Each row was made from one small tree. Brackets hold a mark, then the marks that hang from it, in the order of their numbers. Every link used is in the known rows. Write each row's tree.
In the rows, zero is written as 128.
Known rows:
(Z800 (Z705 Z629)): [122 122 148 129 112 119 129 127 135 120 117 136 135 132 131 106 132 131
 128  99 109 142 134 127 155 121 127 134 134 144]
(Z865 Z202 (Z705 (Z885 Z629))): [119 168 156 115 141 131 132 124 127 123 129 103 119 100 128 158 123 119
 131  82 141 153 137 140 158 111 147 120 143 123]
(Z885 (Z629 (Z622 Z800 Z865) (Z705 Z202 Z505))): [136 227 202  91 103 103 127 119 103 146 132 125 102 103 112 143 141 140
 156  84 140 108 153 132 143 114 135 139 151 148]
(Z705 Z202 (Z622 Z505 Z800)): [123 224 139  94 121 115 132 118 131 123 131  82 110 124 120 142 136 117
 147 142 148  95 123 134 131  82 118 135 130 132]
(Z800 (Z202 Z705)): [120 155 129 131  98 134 123 118 140 127 128 123 129 115 120 117 134 130
 149 109 134 152 133 120 127 147 132 129 154 131]
(Z622 Z800 (Z865 Z202)): [125 151 160 104 120 122 114 116 139 136 135 116 139 114 125 118 145 127
 149 112 140 169 131 166 133 143 126 155 112 122]
(Z885 (Z629 Z202 (Z622 Z865) (Z705 Z505))): [134 212 195 107 124 112 120 123 113 152 128 139 132 103 113 145 127 161
 157  69 123 107 157 114 122 122 133 135 160 158]
(Z865 Z202 Z705): [122 160 138 130 138 131 134 127 134 128 123 112 118 118 132 138 125 128
 135  96 137 161 128 140 158 119 135 139 158 124]
(Z202 (Z705 Z505)): [119 155 154 122 118 119 127 128 128 128 133 115  77 125 120 142 129 134
 147 132 133 112 124 102 144 121 131 125 142 144]
(Z705 (Z622 Z505)): [120 177 137 109 129 120 133 128 136 122 129 100 132 127 125 144 119 121
 145 141 137  73 116 113 122  96 125 129 130 145]
(Z885 Z629): [127 132 132 117 124 130 123 128 131 133 125 142 146 111 127 133 124 125
 123 119 118 129 135 115 132 133 137 115 122 137]
(Z629 (Z202 Z705)): [123 162 122 136 128 129 118 115 143 137 132 124 130 121 120 123 143 146
 139 100 120 147 138 106 131 136 125 124 149 129]
(Z885 (Z629 Z622)): [132 138 146 117 113 128 124 125 119 136 129 136 121 111 130 122 108 137
 129 108 119 100 137 105 124 120 142 119 135 153]
(Z705 (Z622 Z202)): [117 203 136 116 115 128 126 124 135 124 130 100 149 136 122 137 130 115
 146 120 141  99 135 120 124  97 124 134 138 125]
(Z800 (Z202 (Z705 Z505 (Z629 Z622) Z885))): [119 177 195 106  88 117 115 117 111 110 131  75  36 124 121 117  98 141
 166  99 139 114 129 121 132  99 139 130 156 152]
(Z629 (Z622 Z800) (Z705 Z202 Z505 Z885)): [133 233 181 102 125 106 139 117  90 125 140  73  31 128 111 156 132 133
 150 104 160  88 145 153 126  77 132 136 159 140]
(Z629 Z202 Z622 Z705): [136 193 134 135 134 124 132 118 120 143 127 124 122 126 121 127 127 157
 137  74 127 110 153 122 110 118 131 138 173 145]
(Z202 (Z705 Z505 (Z622 Z800 Z865) (Z885 Z629))): [108 185 221  73  99 105 108 116 117 133 146  91 102 110 111 156 145 116
 169 109 154  89 137 128 159 115 134 119 111 149]
(Z800 Z202 (Z705 Z505)): [120 179 167 118 113 126 134 133 125 122 122 120 118 119 117 129 128 132
 157 121 132 138 137 143 122 111 118 138 151 152]
(Z505 (Z705 Z202)): [125 169 143 133 128 131 141 106 117 130 125 114 128 117 125 156 150 127
 124 121 132 139 125 117 147  85 127 123 146 112]
(Z865 (Z705 Z202 Z505 Z622 Z629 Z885)): [118 210 205  95 122 110 130 130  99 108 123  55  52 133 125 157 119 122
 153  95 153 107 124 140 189  62 123 122 158 121]
(Z865 Z202 (Z705 Z629)): [122 145 147 120 127 125 123 125 139 119 111 107 105 124 138 124 112 133
 131  86 125 170 127 139 174 111 136 143 152 125]
(Z629 Z202 (Z705 Z505 (Z622 Z800) Z885)): [120 239 176  90 144 107 121 121 111 131 136  63  78 141 104 174 138 129
 154 101 160  81 153 164 122  72 118 134 146 146]
(Z505 Z202 (Z705 Z629)): [121 149 152 119 111 125 108 111 127 116 108 114 133 132 127 150 135 130
 118 116 105 123 129  94 147  88 124 127 139 121]
(Z885 (Z629 (Z202 Z705) Z622)): [127 174 141 124 112 128 115 112 133 146 131 132 123 104 123 114 123 154
 139  82 110 121 147  81 128 129 139 116 157 153]
(Z202 (Z705 Z505 Z629)): [118 141 165 113 106 112 116 127 132 119 122 111  65 131 125 129 117 138
 142 121 120 123 121 102 162 114 133 129 138 144]
(Z885 (Z629 (Z705 (Z505 Z202) Z622))): [121 231 163  95 115 113 110 136 120 129 119 109 136 119 112 179 130 126
 142 103 126  55 145  98 133 104 128 120 157 154]
(Z800 Z202 (Z705 Z505 Z622 Z629)): [112 187 191  98  95 116 118 131 128 115 113  94 112 131 122 118 113 128
 164 104 128 112 131 142 146  87 116 142 150 163]
(Z865 (Z705 Z202 (Z885 Z629))): [126 186 158 119 133 129 141 123 111 122 129 110 114 103 125 156 139 119
 127  87 140 149 141 126 167 106 138 104 152 109]

Which tree is each row?
[128 206 225  92 132 111 120 122  95 134 139  84  68 126 115 136 130 147
 167  91 152 126 154 155 147  92 120 142 149 139]
(Z629 Z202 (Z622 Z800 (Z865 (Z705 Z505 Z885))))
[113 209 156 104 118 128 122 119 125 120 137  91 151 120 118 158 127 106
 141 103 143  91 143 119 124  89 136 114 123 128]
(Z705 (Z622 Z202) (Z885 Z629))
[119 193 182  75  88 111 104 116 141 119 120  94 144 123 121 115 124 122
 169 117 140 125 126 153 131 111 118 154 118 141]
(Z705 (Z622 Z505 (Z800 Z202) Z865) Z629)
[134 243 149 111 129 108 151 110 108 122 140  79  67 120 114 153 136 129
 144 105 157  86 141 141 113  83 137 135 157 136]
(Z629 (Z622 Z505 Z800) (Z705 Z202 Z885))
[113 207 150 114 122 126 128 119 123 116 140  75 130 135 119 154 132 107
 147 115 154  91 136 133 120  87 127 126 131 119]
(Z705 (Z622 Z202) Z885)
[118 188 214  93 107 109 116 108 114 130 152  74  51 111 117 128 131 136
 177 103 157 119 129 145 136 114 137 148 132 145]
(Z629 (Z622 Z800 (Z865 (Z202 (Z705 Z505 Z885)))))
[113 220 214  90 110 112 126 121 121 123 139 115 134 111 106 151 157 112
 160 107 140 132 159 142 135 101 128 134 111 142]
(Z622 Z202 (Z800 (Z705 Z505 (Z885 Z629))) Z865)
[118 197 183 130  97 122 128 105 120 127 152 106 123 117 118 120 146 130
 165  85 145 114 142 106 128 131 141 131 145 121]
(Z629 (Z622 (Z202 (Z705 Z885)) Z865))
[116 166 192  97 116 111 122 139 117 119 112  88  74 142 129 147 104 129
 148 109 137  97 125 125 186  80 125 133 151 148]
(Z865 (Z705 Z505 Z622 Z629))
[109 177 160 106 112 110 124 114 137 108 133  73  91 129 125 141 122 119
 151 114 139  77 113 105 150  92 138 120 129 142]
(Z202 (Z705 (Z622 Z505) Z629 Z885))
[117 216 185  66 115 113  95 129 110 116 133  70  94 125 111 169 127 110
 146 134 140  63 142 124 130  79 120 115 116 144]
(Z705 (Z505 Z202) (Z622 Z800) (Z885 Z629))
[116 211 144 108 110 113 133 117 153 110 118 113 124 134 117 122 136 118
 141 123 117 132 143 122 131  83 125 150 129 147]
(Z622 Z202 Z505 (Z800 (Z705 Z629)))
[133 179 169 107 102 115 126 119 110 124 116  97  61 133 132 106 119 138
 135  88 132 143 142 132 180  96 131 141 163 130]
(Z865 (Z705 Z202 (Z629 (Z622 Z800))))
[136 218 158 125 135 114 135 115 128 143 132 132 153 112 117 134 136 158
 158  81 128 105 145 116 103 122 130 146 164 145]
(Z629 Z202 (Z622 Z505 Z865) Z705)
[120 165 175 111 102 119 123 132 128 113 111 116 104 126 122 114 116 134
 153 108 120 150 134 142 138 102 120 143 147 156]
(Z800 Z202 (Z705 Z505 Z629))
[114 165 194 101  95 116  97 108 125 124 115 108 174 128 127 148 149 126
 142  98 116 101 127 103 163  98 118 133 132 119]
(Z505 Z202 (Z705 (Z622 Z865) Z629))
[113 239 179  87 116 113 125 111 131 117 145  77 143 127 111 155 149 104
 168 129 164  90 137 145 115  87 122 142 111 122]
(Z705 (Z622 Z202 Z505 Z800 Z865) Z885)
[123 171 164 111 114 112 130 113 119 111 127  93  93 130 123 116 153 120
 132  96 131 153 142 161 159  93 123 131 126 121]
(Z622 (Z800 (Z705 Z202 Z629 Z885)))
[125 194 169 122 129 123 144 103 125 130 130 123 156 101 121 166 160 131
 145 126 132 134 119 111 138  91 125 132 136 111]
(Z622 (Z505 (Z705 Z202)) Z865)
[121 194 165 100 116 113 115 132 124 119 124 112 103 134 113 137 148 125
 142 137 120 108 147 126 132 103 108 138 137 151]
(Z622 (Z800 (Z705 (Z505 Z202))))
[114 204 198  94 112 115 104 121 134 147 134 118 146 102 113 142 142 145
 171  90 127 111 138  99 151 125 123 120 139 149]
(Z885 (Z629 (Z202 (Z705 Z505 (Z622 Z865)))))
[115 174 133 130  96 123 119 114 149 118 123 118 119 132 123 119 132 127
 138 100 118 145 135  94 149 121 138 134 144 122]
(Z622 (Z202 (Z705 Z629)))
[112 172 182  88  89 101 110 111 149 125 130 101 124 126 122 120 141 125
 164 115 135 101 122 114 161 122 129 142 119 146]
(Z202 (Z705 (Z622 Z505 Z800 Z865) Z629))
[134 166 143 125 115 121 135 123 119 142 124 143 128 112 125 139 118 139
 128  80 124  91 150 107 126 127 150 123 156 158]
(Z885 (Z629 Z622 Z705))
[125 252 178 104 121 108 136 118 103 122 140  75  48 139 106 162 124 124
 154 108 161  75 157 143 109  70 137 145 153 148]
(Z629 (Z622 Z202 Z800) (Z705 Z505 Z885))
